Each row was made from one walk, in order. Every step used is in the known rows, and no mark comes twice. Write each row's walk.
Known rows
tuzudiz, tivan, nedudiz, sasole, bezugo, numine: -.04  .33  .18  .38 -.13  .18 -.10  .13 -.02 -.01  .09  .11 -.16 -.32 -.20  .06 -.12 -.03 -.13 -.33  .00 -.28 -.04  .14  .29 -.29  .04 -.19  .22 -.18
bire, nedudiz:  .10  .14  .26 -.06 -.16  .18 -.27  .06 -.16 -.26  .14 -.04 -.40 -.30  .19  .15 -.12 -.15 -.12 -.09  .21 -.15  .00 -.01  .14 -.10 -.01  .15 -.21 -.06
nedudiz, sasole:  .25  .14  .16  .03 -.11  .14 -.22 -.13 -.03 -.11  .06  .17 -.24 -.20  .15  .00 -.07 -.21 -.30 -.26  .16 -.21 -.02  .05 -.13 -.49 -.07 -.15 -.10 -.04
nedudiz, sasole, bezugo, kuzo:  .45  .18  .08  .12 -.09  .15 -.15  .12 -.04 -.10  .07 -.02 -.30 -.30  .17  .00  .00 -.08 -.24 -.25  .05 -.30 -.06  .16 -.25 -.49 -.01 -.10 -.20 -.16
sasole, bezugo, numine, tuzudiz, bire: -.07  .25  .11  .31 -.29  .14 -.09  .76 -.12 -.26  .14  .06 -.11 -.14 -.21  .10 -.24 -.14 -.09 -.07 -.06 -.34 -.20  .00 -.02 -.31 -.05 -.10 -.32 -.07
kuzo, bezugo, tivan:  .19  .01  .10  .01 -.08  .19 -.25  .06 -.07 -.14  .08  .03 -.35 -.11  .07  .06 -.01 -.24 -.08 -.52  .19 -.13 -.19  .05  .14 -.49 -.13 -.20 -.24 -.27
pebileb, tuzudiz, numine, bezugo, kuzo:  .26  .03  .06  .03 -.34 -.02  .00  .47 -.16 -.10 -.03  .12 -.10 -.16  .00  .18 -.10 -.25 -.20 -.11  .09 -.28 -.19  .13  .35 -.56 -.18 -.01 -.29  .02
tuzudiz, pebileb:  .01  .23  .14  .24 -.19  .20 -.29  .14 -.25 -.05  .03  .09 -.12 -.11  .04  .07 -.03 -.28  .03 -.27  .05 -.32 -.17 -.09  .48 -.36 -.11  .01 -.09  .04
bire, nedudiz, sasole, bezugo, tivan, tuzudiz:  .11  .15  .26 -.04 -.20  .18 -.20  .10 -.06 -.16  .20 -.14 -.51 -.41 -.04  .12 -.16  .02 -.28 -.16  .15 -.34 -.13  .15 -.11  .06  .11  .10 -.05 -.21
tuzudiz, tivan, nedudiz, bire:  .09  .39  .23  .35 -.06  .21 -.20  .05  .04  .05 -.01  .23 -.15 -.32  .06  .05 -.07 -.11 -.10 -.20  .05 -.22  .07  .05  .28 -.28 -.06 -.25  .13 -.08
pebileb, tuzudiz, tivan, nedudiz:  .01  .15  .20  .23 -.16  .10 -.09  .53 -.12  .00 -.06  .24 -.18 -.24  .10  .15 -.09 -.18 -.04 -.24  .07 -.21 -.03 -.05  .43 -.37 -.05 -.03  .01 -.01
bire, nedudiz, sasole, bezugo:  .13  .12  .25  .04 -.13  .20 -.25  .03 -.12 -.18  .20 -.12 -.39 -.37  .03  .09 -.18 -.03 -.33 -.13  .16 -.23 -.01  .14 -.14 -.17  .05  .16 -.14 -.07
bezugo, tivan, tuzudiz:  .11  .26  .18 -.13 -.22  .14 -.15  .24  .00 -.16  .01  .05 -.44 -.19  .09  .13  .03 -.19  .08 -.21  .09 -.36 -.28 -.03  .20 -.05 -.03 -.15 -.10 -.28
tivan, tuzudiz, numine:  .08  .41  .19 -.07 -.22  .25 -.17  .38 -.21 -.18  .06  .12 -.20 -.23  .08  .18 -.16 -.26  .07 -.22 -.02 -.50 -.03  .06  .48  .04 -.14 -.10 -.05 -.09
tivan, nedudiz, bire, tuzudiz, numine, bezugo:  .29  .30  .29  .03 -.25  .18 -.27 -.16 -.06 -.16 -.03  .15 -.12 -.42 -.02  .19 -.10 -.11 -.12  .02  .16 -.23 -.02  .10  .30 -.05  .00 -.23 -.02 -.06
tuzudiz, bire:  .00  .25  .19  .19 -.14  .20 -.09  .14 -.06 -.10  .08  .12 -.12 -.13  .18  .10 -.13 -.30 -.07 -.17  .04 -.22  .00 -.12 -.11 -.41 -.08 -.40 -.16  .02
pebileb, tuzudiz, numine, bezugo:  .06  .05  .11  .05 -.31  .03 -.08  .45 -.20 -.12 -.02  .14 -.04 -.10 -.10  .18 -.21 -.28 -.22 -.09  .10 -.29 -.17  .11  .38 -.55 -.23  .05 -.29  .11
numine, tuzudiz, bire, nedudiz: -.05  .13  .29  .21 -.34  .12 -.09  .51 -.09 -.18  .21  .21 -.12 -.23  .15  .09 -.27 -.24 -.17 -.04  .06 -.21 -.03 -.15 -.09 -.06 -.06 -.22 -.12  .12
sasole, nedudiz: -.10  .34  .13  .03 -.24  .28 -.28  .21 -.23 -.23  .01 -.01 -.39 -.32  .15  .11 -.02 -.16  .04 -.13  .13 -.15 -.06 -.11 -.13 -.38 -.02 -.16 -.44 -.04
sasole, bezugo, kuzo:  .40  .26  .06  .14 -.08  .19 -.16  .44 -.13 -.19  .00 -.15 -.30 -.27  .26  .10  .04 -.10  .08 -.16  .00 -.30 -.08  .09  .00 -.41 -.07  .01 -.40 -.17
tivan, tuzudiz, bire, nedudiz, sasole:  .06  .31  .31  .05 -.27  .23 -.09  .10 -.11 -.11  .21  .09 -.30 -.37  .14  .17 -.25 -.16 -.18 -.19  .01 -.43  .05 -.06 -.11  .21  .12 -.31  .08 -.12
pebileb, tuzudiz, bire:  .02  .06  .16  .12 -.20  .08 -.03  .56 -.12 -.06 -.01  .23 -.15 -.12  .17  .17 -.14 -.28 -.17 -.14  .10 -.21 -.07 -.16 -.03 -.51 -.07 -.19 -.25  .06
tivan, nedudiz, sasole, bezugo:  .18  .28  .27  .00 -.12  .29 -.25  .10 -.18 -.16  .06  .02 -.26 -.42  .12  .07 -.03 -.04 -.08 -.23  .04 -.33 -.02  .05  .17 -.29  .10 -.08  .05 -.18
sasole, nedudiz, tivan: -.03  .47  .13  .15 -.25  .31 -.29  .06  .06 -.21  .13 -.01 -.41 -.37  .09  .10 -.03 -.10 -.01 -.18  .17 -.15 -.03  .00 -.17 -.44  .04 -.23 -.28 -.06
tivan, tuzudiz, bire, nedudiz, sasole, bezugo, kuzo:  .23  .34  .25  .10 -.26  .22 -.02  .27 -.10 -.09  .21 -.04 -.35 -.45  .17  .19 -.18 -.07 -.15 -.18 -.05 -.47  .02  .02 -.19  .20  .16 -.29  .00 -.22
bire, tuzudiz, numine:  .14  .19  .19  .04 -.16  .12 -.21  .02 -.11 -.21 -.01  .09 -.13 -.18 -.01  .24 -.11 -.31  .06 -.10  .22 -.16 -.01  .09  .33 -.02 -.20 -.11 -.18  .09
tuzudiz, numine, bezugo, kuzo:  .30  .21  .06  .08 -.31  .07 -.05  .04 -.12 -.15  .05  .00 -.06 -.18 -.04  .13 -.08 -.24 -.10 -.13  .06 -.31 -.15  .24  .36 -.46 -.24 -.18 -.20 -.03
kuzo, bezugo, tivan, nedudiz, bire, tuzudiz:  .31  .06  .20 -.02 -.12  .20 -.29 -.09 -.01 -.12  .05  .10 -.38 -.31  .04  .13  .02 -.14 -.10 -.40  .24 -.10 -.13  .05  .16 -.20  .02 -.30 -.10 -.33
kuzo, bezugo:  .23  .09  .13  .10 -.04  .26 -.32  .06 -.19 -.20  .09  .07 -.21 -.14  .23  .06 -.12 -.31 -.08 -.50  .13 -.15  .02  .02  .17 -.49 -.15 -.15 -.31 -.14

Which walk is each row?
 .29  .34  .25 -.06 -.13  .25 -.31  .08 -.08 -.15 -.02  .21 -.28 -.40  .24  .09  .03 -.09 -.10 -.07  .12 -.24  .02 -.05  .21 -.27  .05 -.16 -.05 -.18 -> tivan, nedudiz, bire
-.10  .20  .16  .26 -.31  .14 -.10  .72 -.14 -.29  .22 -.01 -.19 -.23 -.23  .14 -.28 -.08 -.16 -.02 -.01 -.31 -.18  .02 -.02 -.16  .02 -.01 -.28 -.09 -> sasole, bezugo, numine, tuzudiz, bire, nedudiz
-.04  .18  .26  .12 -.18  .20 -.10  .09 -.09 -.13  .21  .02 -.25 -.26  .13  .16 -.18 -.19 -.17 -.10  .12 -.18  .03 -.09 -.11 -.15  .02 -.24 -.10  .00 -> tuzudiz, bire, nedudiz
 .02  .36  .31  .05 -.27  .25 -.11  .23 -.15 -.17  .18  .04 -.30 -.34  .19  .22 -.24 -.19 -.03 -.14  .00 -.41  .04 -.11  .02  .24  .09 -.26 -.01 -.12 -> tivan, tuzudiz, bire, nedudiz
 .21  .24  .28 -.10 -.15  .23 -.23 -.07 -.14 -.15  .05  .17 -.28 -.40  .21  .07  .01 -.11 -.11 -.25  .11 -.25  .00 -.01  .22 -.27  .11 -.17  .14 -.18 -> tivan, nedudiz, sasole
 .18  .07  .25 -.06 -.16  .15 -.24 -.15 -.08 -.18  .20  .01 -.41 -.35  .11  .09 -.13 -.10 -.36 -.16  .24 -.15  .01  .07 -.08 -.16  .05  .07 -.06 -.07 -> bire, nedudiz, sasole
 .16  .53  .23  .25 -.21  .30 -.14  .07  .22 -.14  .21  .12 -.23 -.27  .16  .16 -.17 -.19 -.03 -.25  .02 -.41  .04  .01  .01 -.11  .05 -.40  .09 -.10 -> nedudiz, tivan, tuzudiz, bire
-.02  .20  .14  .27 -.37  .01 -.05  .41 -.01 -.16  .14  .37 -.14 -.24 -.25  .05 -.17 -.13 -.22 -.22  .05 -.22 -.17  .02  .28 -.22  .03 -.22  .14 -.14 -> bezugo, numine, tuzudiz, tivan, nedudiz, sasole
 .18  .37  .30  .03 -.23  .25 -.26  .01  .09 -.26  .28 -.04 -.46 -.41  .15  .20 -.18 -.08 -.11 -.16  .17 -.30  .05  .08  .17  .13  .11  .05  .03 -.14 -> bire, nedudiz, tivan, tuzudiz
 .13  .29  .18  .04 -.10  .24 -.25  .36 -.02 -.13 -.01 -.09 -.38 -.32 -.04  .08  .04  .02 -.02 -.08  .07 -.32 -.24  .09  .08 -.33  .00 -.02 -.21 -.27 -> sasole, bezugo, tivan, nedudiz, bire
 .15  .03  .07  .15 -.27  .12 -.21  .41 -.17 -.31  .18  .22 -.17 -.12 -.06  .07 -.21 -.27 -.18 -.43  .10 -.15 -.13  .00  .23 -.41 -.08 -.16 -.27 -.21 -> kuzo, bezugo, numine, tuzudiz
 .06  .40  .21  .15 -.26  .25 -.27  .28 -.28 -.11  .04  .11 -.20 -.22  .12  .14 -.12 -.26  .13 -.28 -.06 -.54 -.12 -.10  .50  .08 -.02 -.06 -.01 -.08 -> tivan, tuzudiz, pebileb
 .33  .25  .23  .36 -.11  .12 -.12 -.07  .01 -.04 -.01  .03 -.20 -.42  .06  .17 -.04 -.08  .06 -.23  .11 -.16  .06  .13  .12  .09  .03 -.26  .10 -.08 -> bire, tuzudiz, tivan, nedudiz, sasole, bezugo, kuzo
 .51  .17  .09  .16 -.32  .04 -.10 -.14 -.05 -.22  .00 -.05 -.15 -.21  .20  .09 -.05 -.23 -.07 -.09  .05 -.21 -.15  .11  .04 -.48 -.11 -.20 -.34 -.10 -> numine, bezugo, kuzo
 .09  .18  .21 -.18 -.18  .16 -.17  .13 -.03 -.16 -.01  .04 -.44 -.27  .08  .11  .16 -.10  .11 -.20  .16 -.20 -.28 -.04  .36 -.26  .04 -.15  .02 -.31 -> bezugo, tivan, nedudiz
 .04  .06  .10 -.05 -.20  .08 -.10  .66 -.20 -.11 -.03  .21 -.16 -.12  .03  .18 -.10 -.28 -.15 -.16  .14 -.27 -.12  .03  .41 -.52 -.20  .09 -.24  .06 -> pebileb, tuzudiz, numine
 .17  .22  .17  .05 -.14  .19 -.17  .16  .00 -.09  .08 -.03 -.37 -.26 -.06  .03 -.08 -.06 -.21 -.25  .04 -.42 -.20  .15 -.17 -.26  .00 -.09 -.09 -.21 -> nedudiz, sasole, bezugo, tivan, tuzudiz
-.09  .59  .15  .09 -.33  .35 -.24  .21  .00 -.19  .17  .02 -.38 -.43 -.01  .17 -.10 -.09  .03 -.21  .09 -.35 -.03  .06  .05 -.15  .05 -.26 -.14 -.10 -> sasole, nedudiz, tivan, tuzudiz, numine
 .23  .06  .19  .10 -.16  .20 -.30 -.08 -.09 -.04  .07  .10 -.33 -.30 -.06  .12  .02 -.13 -.08 -.46  .22 -.17 -.21  .03  .33 -.18  .03 -.28 -.01 -.30 -> kuzo, bezugo, tivan, nedudiz, bire, tuzudiz, pebileb
 .14  .17  .21  .24 -.20  .12 -.31 -.06 -.18 -.14 -.03  .08 -.13 -.17  .04  .19 -.07 -.30  .12 -.16  .17 -.18 -.10 -.07  .35  .02 -.08 -.06 -.13  .11 -> bire, tuzudiz, pebileb
 .01  .12  .26  .12 -.19  .17 -.07 -.08 -.03 -.06  .24  .06 -.25 -.29  .07  .11 -.20 -.16 -.36 -.16  .14 -.18  .04 -.03 -.29 -.20  .06 -.31  .01 -.01 -> tuzudiz, bire, nedudiz, sasole
 .10  .18  .19  .25 -.15  .09 -.11  .48 -.03  .06 -.08  .31 -.19 -.27  .07  .13 -.10 -.14 -.19 -.17  .10 -.22 -.01 -.03  .28 -.40 -.05 -.07 -.01 -.01 -> pebileb, tuzudiz, tivan, nedudiz, bire
 .17  .07  .04  .07 -.16  .17 -.24  .14 -.19 -.28  .14  .11 -.25 -.11 -.05  .10 -.14 -.26 -.16 -.49  .15 -.14 -.10  .04  .25 -.50 -.06 -.16 -.28 -.29 -> kuzo, bezugo, numine
 .05  .11  .21  .22 -.16  .08 -.06  .40 -.08  .05 -.03  .28 -.18 -.27  .05  .11 -.10 -.15 -.19 -.29  .09 -.22 -.02  .00  .29 -.40 -.01 -.09  .10 -.02 -> pebileb, tuzudiz, tivan, nedudiz, sasole
 .01  .28  .26  .22 -.19  .23 -.09 -.03  .13 -.11  .29  .01 -.27 -.29  .09  .17 -.20 -.16 -.21 -.14  .15 -.18  .05 -.01 -.14 -.21  .07 -.31  .02 -.01 -> tuzudiz, bire, nedudiz, tivan
 .33  .24  .17  .09 -.13  .13 -.30 -.03  .05 -.10 -.04  .22 -.16 -.23 -.01  .16 -.10 -.21 -.25  .02  .25 -.17  .02  .11  .01 -.17 -.19 -.17 -.24  .06 -> nedudiz, bire, tuzudiz, numine
 .26  .52  .22  .15 -.18  .28 -.24  .06  .18 -.22  .15  .10 -.31 -.28  .19  .14 -.12 -.19  .02 -.26  .07 -.40  .03  .06  .17 -.12  .02 -.17  .02 -.13 -> nedudiz, tivan, tuzudiz
 .05  .15  .09  .07 -.37  .01 -.12  .57 -.09 -.34  .11  .29 -.18 -.11 -.10  .09 -.16 -.24 -.13 -.09  .09 -.20 -.23 -.06  .22 -.30 -.06 -.07 -.23 -.11 -> bezugo, numine, tuzudiz
 .22  .02  .17 -.07 -.11  .21 -.23 -.07 -.08 -.10  .12  .08 -.38 -.28  .04  .05  .03 -.13 -.15 -.57  .18 -.16 -.17  .07  .20 -.42  .03 -.29  .01 -.37 -> kuzo, bezugo, tivan, nedudiz, sasole
 .04  .33  .14  .16 -.36  .19 -.28 -.08 -.08 -.17  .00  .04 -.24 -.39 -.15  .16 -.15 -.11 -.21  .08  .20 -.14 -.07  .08 -.27 -.23 -.08 -.28 -.45  .06 -> sasole, nedudiz, bire, tuzudiz, numine, bezugo
